Each row comes from the steps of one path. Every step used is in the known rows, and no mark comes twice. Write the path behind each row, first mark first.
Known rows
fuvi fugefi: [ -36,   93,  162, -162,  341,  -88,  -53,  -87,  -19,  -24,    8,   80,
   70, -276,    4,   13, -173,  397, -224,  151,  232,   25,  174]
refogid fugefi susek: [  -2,  -20,  145,   -8,  386,   11,   15, -288,  -54,  -36,   65,  120,
  154, -304, -151,   93,  -71,  256, -258,  242,  191,  -32,   29]
ritet refogid fugefi susek: [  81,  -69,  185,   33,  319,  239,   76, -298, -123,    7,  124,  155,
  105, -300, -144,  197,  -66,  139, -287,  304,  160,    4,  -79]
fuvi dukeg ritet refogid fugefi vuvedan susek: [  48,   20,  403,  127,  328,  367,  -87, -296, -101,  -70,  158,  145,
  205, -268,  -70,  540, -116, -151, -201,  371,  117,   91,  -95]
ritet refogid dukeg zelu vuvedan susek: [  93,  -30,  436, -148,  200,   59, -152, -133, -452,  -76,   77,  172,
  -59, -200,  -66,  291,  -36, -104, -142,  136,  136,   24,  145]
ritet refogid dukeg: [  66,  -54,  153, -209,  213,   91,  -23, -124, -165,   27,  124,  213,
   17, -248,  -67,  238, -105,    7, -101,  126,  165,  119,   30]
vuvedan ritet: [  -9,    4,  -34, -167,  317,  -26, -129, -119,  -18,   34,  135,  213,
  122, -347,    8,  117, -140,  -15,  -92,  287,   54,   42,  227]
zelu vuvedan ritet refogid fugefi: [ 190,    5,  226,   20,  231,  113,  -52, -266, -201,   40,  170,  222,
   14, -295,  -20,  304, -236,  -68, -163,  413,   55,   58,   68]
vuvedan ritet refogid dukeg zelu: [  81, -101,   -9, -138,  165,  107, -157, -127, -420,   74,  230,  307,
  -35, -309,  -48,  342,   79, -163,  -53,  318,  157,   46,   39]
ritet refogid fugefi vuvedan susek: [  41,   -4,  424,  147,  353,  303, -149, -235, -148,   16,  126,  188,
  174, -305, -117,  353, -201,  -66, -274,  221,   32,   19,   33]
fugefi susek: [ -49,  -23,  113, -185,  401,   31,    5, -206,   40,  -20,   57,  146,
  165, -298,  -74,  -10,  -72,  106, -223,  237,  125,   -1,  102]
fuvi dukeg zelu vuvedan ritet refogid fugefi: [ 234,   33,  113,   41,  207,  178,  -34, -344, -285,   36,  143,  206,
  -75, -286,  -50,  365,   17, -206, -181,  324,  163,   26, -108]
ritet refogid fugefi vuvedan: [  52,   10,  314,   71,  359,  264,  -56, -241,  -53,  104,  187,  218,
  123, -318,  -63,  273, -197,  -63, -249,  241,   63,   79,  -27]
fuvi fugefi refogid dukeg: [  55,    1,  144, -155,  327, -219, -103,  -50, -131,  -19,  -53,  222,
   40, -213,  -69,  240, -153,  174, -146,   34,  336,   16,   45]
vuvedan ritet refogid fugefi susek: [ 119, -112,   37,   75,  279,  255,  -11, -331, -203,   24,  178,  258,
  127, -336, -137,  306,  -61,   -7, -229,  495,  110,  -19,  -73]
fuvi fugefi refogid dukeg zelu vuvedan: [  98,   39,  327, -170,  345, -285, -151,  -68, -311,  -24,  -51,  209,
  -85, -183,   -6,  207,  -75,   74, -173,   67,  340,  -19,   96]
fuvi refogid: [ -94,  148,   -7, -117,  307, -134,   77, -123,   83,   -5,  119,  138,
   30, -281,  -26,   47, -215,  290, -176,    6,  112,   52,  239]
dukeg zelu vuvedan susek: [ -11,   72,  418, -157,  340,  -84, -177, -100, -224,  -68,   46,   90,
   16, -274,   -3,   47,  -66,  -18, -202,  119,   67,  -29,  305]
ritet refogid fugefi: [  91,    0,  169,   -2,  257,  161,   24, -189, -105,   47,  161,  146,
   34, -313,  -77,  212, -138,  173, -230,  185,  133,   66,   26]
zelu dukeg ritet refogid fugefi: [ 115,   18,  326,  -59,  249,  -21,   85, -203,    5,    4,  245,   28,
   82, -269,    3,  370, -121,   21, -180,  514,  299,  181,  -29]
fugefi vuvedan: [ -96,   59,  243, -140,  461,   41, -133, -137,  116,   71,  114,  202,
  188, -317,   15,   69, -211,  -94, -180,  158,   36,   79,  166]
fuvi dukeg ritet refogid fugefi vuvedan: [  53,   37,  276,   51,  335,  343,    0, -308,   11,   21,  218,  165,
  156, -278,  -20,  476, -125, -128, -185,  403,  156,  145, -141]

Write each row's path
[  44,  -61,  132, -190,  187,   87,  -80,  -89, -332,   51,  173,  213,
  -65, -271,  -57,  231,   70,  -13, -125,  127,  206,   67,   39] => ritet refogid dukeg zelu
[  76,   20,  465,   10,  359,   89,    8, -260,   53,   49,  273,   93,
  173, -276,   24,  423, -192, -181, -198,  577,  228,  187,  -62] => zelu dukeg ritet refogid fugefi vuvedan
[  39,    6,  244,  -38,  247,  163,   26, -155, -137,  -18,  274,  122,
   68, -308,    2,  336, -124,  212, -158,  437,  151,  117,   69] => dukeg ritet refogid fugefi
[ 106,  -16,  311, -221,  219,   18,  -67, -131, -325,   16,  137,  199,
 -108, -215,  -13,  209,  -33,  -92, -126,  151,  173,   78,   88] => ritet refogid dukeg zelu vuvedan
[  96,  -45,  141,   11,  282,  318,  137, -364,  -66,  -89,  157,  113,
  135, -260, -107,  382,   18,   42, -225,  460,  249,   74, -214] => fuvi dukeg ritet refogid fugefi susek
[  61,  -12,  149, -222,  253, -190, -222, -156, -361,    0,  119,  243,
  -27, -262,   -4,  209,  -29, -110,  -29,  290,  160,   21,  212] => refogid dukeg zelu vuvedan ritet
[ 165,  -51,  185, -188,  195,   36,  -92, -207, -258,   25,  123,  284,
    4, -224,   -6,  334, -206, -197,  -43,  349,   84,  107,   87] => zelu vuvedan ritet refogid dukeg
[  67,    4,  581,   89,  340,  131,  -81, -239,  -49,  -38,  216,   61,
  227, -267,  -29,  496, -194, -209, -220,  550,  191,  134,    3] => zelu dukeg ritet refogid fugefi vuvedan susek
[  -4,    7,  375,   31,  355,  257,  -64, -214,  -80,   36,  291,  196,
  164, -311,   18,  405, -195,   -5, -188,  504,   83,  125,   29] => dukeg ritet refogid fugefi vuvedan
[ -38,  -14,  104, -238,  259, -137, -142,  -73, -270,   12,  119,  162,
   -4, -282,  -66,  124,   67,   98,  -95,   66,  239,   34,  144] => refogid dukeg zelu
[  38,  -32,  130,  -43,  348,  305, -139, -195,  -33,  131,  228,  343,
  150, -348,   26,  289, -203, -357, -152,  426,  -55,   91,   77] => fugefi vuvedan ritet refogid
[  -6,   89,  280, -232,  347, -115,  -88, -105, -114,   -1,  112,  116,
  -39, -280,   47,  -20,  -75,    9, -180,  149,  109,   28,  251] => dukeg zelu vuvedan
[ -71,   -7,  182, -285,  274, -142,  -93,  -68, -151,  -71,  166,  151,
  115, -248,   10,  254, -107,  188,   -7,  316,  217,  133,  187] => refogid dukeg ritet
[ -50,  110,   40,  166,  360,  -36,  -72, -306,  -34,   53,  203,  270,
  154, -328,  -74,  315, -280,   99, -160,  277,   64,   15,  143] => fuvi refogid fugefi vuvedan ritet
[  -4,   81,   30, -129,  207, -282,  -78, -204, -335,  -26,  146,  258,
  -84, -229,  -23,  237, -101,   70,  -32,  177,  165,   18,  242] => fuvi refogid dukeg zelu vuvedan ritet
[  83,   -3,  270, -217,  343, -250, -136,  -66, -223,   -3,   39,  264,
  -77, -217,  -17,  203,  -39, -182,  -96,   23,  220,   17,  126] => fugefi refogid dukeg zelu vuvedan
[-130,   89,   72, -189,  229, -228,   36, -108, -108,  -93,  199,  161,
   50, -217,   -9,  284, -181,  375,  -16,  202,  227,  127,  236] => fuvi refogid dukeg ritet
[  58,   17,  288, -228,  262,   -5,   82, -118,   91,    4,  238,   55,
   82, -262,   86,  276, -134, -143, -144,  509,  227,  209,   60] => zelu dukeg ritet refogid
[  46,  -60,  188,  -24,  260,  167, -246, -185, -443,   89,  166,  325,
   32, -272,  -22,  407,  -20, -101, -152,  435,  212,   18,  -15] => fuvi fugefi vuvedan ritet refogid dukeg zelu
